Each row was made from one walk, in order. Every step used is in the known rows, and no mark comes twice. Write each row's walk.
(in the rows, 128 means zero)
Known rows
kudip/nafu/mobu/sadon/faza/leza/lela: [152 165 156 111 144 167 168 103 119 107 131 141  96 124  58 155 130 128
 114 137  97 159 175 156  76 183 114  96]
mupenav/faza/leza/lela/kudip/nafu/vapok: [132 163 144  89 156 155 136 122  77  80 124 124 132  86  28 156 123  99
 120 102 116 147 149 147 103 171 133  70]
vapok/nafu/mobu/sadon/faza/leza: [167 178 154 119 146 158 174 116 113 108 134 145 103 142  65 158 125 118
 113 140  93 163 176 157  72 177 103 133]
mupenav/faza/leza/lela/kudip/nafu: [132 153 155  85 161 166 159 106 105  93 144 133 134  97  45 145 131 102
 111  75 113 136 140 149  74 173 126  79]
mupenav/faza: [156 134 143  91 170 133 119 107 167 110 135 136 182 125  90 149 132 110
 108 166  75 154 135 154  85 163 105 115]
mobu/nafu: [142 144 149 125 145 150 170 111  95 126 132 131 164 134  99 146 127 149
 111 131  69 158 151 154  84 160 130 113]
faza/leza/lela/kudip: [121 160 143 114 154 175 150 110  65  87 119 159 151 121  28 151 126  92
 105 116 112 155 148 145  67 172 127 100]
nafu/mobu/sadon/faza/leza/lela/kudip: [129 166 147 105 149 173 155 107  89  78 119 155 104 133  26 156 125 107
 105 145 114 159 166 152  54 174 108  99]
sadon/mobu/nafu/lela/kudip: [123 144 145 134 139 159 153 116  42  70 128 144 140 122  80 154 122 149
 113 148 110 157 143 158  85 149 141  91]
faza/leza: [157 161 134 124 153 158 142 110  81 113 118 143 149 134  59 149 131  92
 113 130  85 164 159 150  88 174 117 137]
vapok/nafu/lela/leza: [168 164 153 136 142 136 183 136  65 111 126 155 127 126 111 149 122 119
 108 150 105 154 163 167 103 166 138 102]
sadon/faza/mupenav: [154 149 149 180 153 147 174 118 159 110 130 149 161 114  97 160 136 112
 110 108  67 155 161 159  82 167 128 132]
sadon/mobu/nafu: [138 144 139 129 142 161 154 100  92 110 134 142 185 125  98 152 126 147
 112 131  78 158 154 154  94 154 144 108]
kudip/nafu/mobu: [172 153 143 107 166 114 141 117  72 131 136 119 122 118 100 136 135 154
 103 103  86 150 151 162  85 165 120  87]
kudip/nafu/mobu/sadon/faza: [168 148 162  98 154 124 156 110 139 113 134 128  94 135  83 148 131 150
 108 127  81 154 163 164  68 170 103 114]
faza/mupenav: [154 157 133 155 158 148 157 125 119 122 127 137 183 127  99 153 140 114
 104  97  65 157 149 154  84 165 117 119]
mobu/sadon/faza: [155 138 166 102 152 138 149 109 173 100 119 144 132 148  68 157 127 125
 111 157  74 163 161 158  66 169 104 140]
mupenav/faza/leza: [158 152 132 106 161 161 130 103 131 106 132 137 161 125  67 152 131  85
 115 153  84 159 151 150  90 171 106 130]
vapok/nafu/kudip: [169 160 171 125 166 131 159 130  74 111 132 159 150 125 112 147 118 128
 106 185  95 163 142 146  88 158 106 120]
kudip/nafu/lela/leza/faza: [155 160 171 134 145 153 178 122  72 118 131 121 111 118 117 141 122 131
 105 173  95 151 170 174 104 164 148  68]
mupenav/faza/leza/lela: [142 154 140 110 156 174 134 100 144 105 130 150 173 118  62 158 130  90
 114 170  91 162 151 146  87 178 113 102]
leza/faza: [141 152 167 125 162 156 144 113 118 126 130 126 173 138  95 144 124 133
 101 184  72 159 151 159  81 163 126  90]
leza/lela/nafu: [142 160 145 143 152 133 164 122 122 140 126 148 162 127  66 143 121 136
 115 119  92 154 153 161  75 173 132  73]
leza/lela/kudip: [118 145 154 106 161 153 143 114  90  91 120 158 168 122  46 147 126 116
 100 125 104 153 136 149  60 165 125  89]
sadon/faza/leza: [156 153 150 148 151 155 155 105 123 102 123 157 124 119  60 155 127  90
 118 136  87 164 169 155  86 175 128 150]

Write each row's walk
[162 154 171 142 148 128 160 137  90 109 132 144 136 138 112 155 125 145
 114 161  95 162 139 161  92 166 120 106] => vapok/nafu/lela
[141 141 145 153 133 154 148 111  72  93 129 140 150 130 114 157 124 163
 120 188  89 168 153 160 107 154 140 100] => sadon/mobu/nafu/lela
[141 157 162 115 141 180 160 102 147  98 118 156 132 139  44 163 126 102
 117 166  90 168 170 150  72 184 110 122] => mobu/sadon/faza/leza/lela
[151 173 145 180 141 174 187 130  88 114 129 129 151 125 124 154 131 115
 101 172  81 157 175 170 101 162 140  78] => nafu/lela/leza/faza/mupenav
[137 141 151 128 155 132 135 128  58  79 116 145 128 132  67 149 126 126
 107 153 108 158 136 158  74 158 121 107] => nafu/lela/kudip
[147 161 154 122 154 162 167 114  93 126 126 138 159 128 100 139 122 112
  96 174  83 154 171 165  92 163 141  87] => lela/leza/faza
[165 159 167 109 153 131 167 120 148 113 136 143 116 145  87 156 125 149
 106 152  84 159 163 161  65 170 101 121] => vapok/nafu/mobu/sadon/faza
[148 146 145 131 150 157 148 104  56  95 130 156 160 118 112 149 116 143
 111 207  91 169 156 146 102 146 126 115] => sadon/mobu/nafu/kudip
[154 171 154 142 145 158 176 117 108 103 119 161  95 130  58 154 110 116
 121 204 107 172 178 152  77 173 104 106] => mobu/sadon/faza/leza/lela/nafu/kudip
[142 181 129 150 142 143 150 134  68 119 106 137 139 111  37 156 114 112
 127 135 106 168 169 156 108 176 138  73] => faza/leza/lela/nafu/vapok
[151 153 131 145 126 161 171 112  50  96 122 152 139 121 112 151 122 131
 114 170 101 162 175 167 117 154 155  98] => sadon/mobu/nafu/lela/leza
[158 151 153 105 158 114 135 132  74 113 115 115 138 105  67 149 126 132
 118 105  86 156 150 155 112 166 133  95] => kudip/nafu/vapok
[141 178 144 137 133 149 161 130 117 106 104 140 114 124  23 164 112 117
 130 152 103 169 182 158  96 181 127  88] => mobu/sadon/faza/leza/lela/nafu/vapok
[169 170 152  78 157 134 154 128 100 125 133 128 142 163  88 150 129 154
  99 147  82 158 152 156  63 167  87 103] => vapok/nafu/mobu/sadon
[151 173 136 166 142 151 190 125 159 123 133 140 130 131  80 160 131 142
 110 119  81 156 176 166  65 174 113  83] => leza/lela/nafu/mobu/sadon/faza/mupenav
[156 173 155 171 141 170 201 130  86 120 139 117 129 112 127 148 134 125
 103 127  83 146 174 171 105 166 146  66] => kudip/nafu/lela/leza/faza/mupenav
[164 156 133  72 159 131 126 117  99 118 118 123 137 165  77 147 133 144
  99 171  75 165 155 157  66 165  83 110] => nafu/mobu/sadon
[166 159 143 145 163 115 152 128  72 122 122 150 128 124  90 138 114 130
 112 177  97 165 155 155  86 157 113 104] => lela/nafu/kudip
[165 173 152 148 149 149 192 130 153 115 142 138 139 135 102 163 135 141
 104 111  73 153 168 161  67 170 103 114] => vapok/nafu/mobu/sadon/faza/mupenav
[147 165 149 120 144 171 152 103 122 100 121 154 118 138  55 161 127 117
 111 181  94 171 176 154  73 181 107 111] => nafu/mobu/sadon/faza/leza/lela
[141 156 166 129 154 135 162 139  61  86 129 148 129 130  77 152 122 134
 108 129 114 152 132 159  72 160 125  98] => vapok/nafu/lela/kudip
[142 164 152 127 156 149 167 107  64  96 137 145  86  96  52 144 128 128
 108  83 119 146 163 158  71 173 135  80] => sadon/faza/leza/lela/kudip/nafu/mobu
[150 177 164 121 142 172 179 112 124 107 133 157 122 135  62 163 124 125
 112 160 101 164 173 153  71 184 111 103] => vapok/nafu/mobu/sadon/faza/leza/lela
[155 175 116 136 157 143 149 114 105 131 138 137 132 116  67 145 123 128
 112 153 104 157 165 162  82 174 117  62] => mupenav/faza/leza/lela/nafu/mobu
[144 144 158  91 165 130 159 119  74 104 134 127 131 111  62 135 132 128
 105  46  98 136 137 154  69 163 128  97] => lela/kudip/nafu
[155 153 140 144 129 152 185 120  48 110 120 143 118 128 114 147 124 132
 112 166  93 162 171 167 106 160 146 101] => mobu/nafu/lela/leza
[143 170 140 109 159 150 156 113  34 105 135 133 104 107  56 139 132 128
 103  83 116 146 154 154  74 172 128  69] => faza/leza/lela/kudip/nafu/mobu
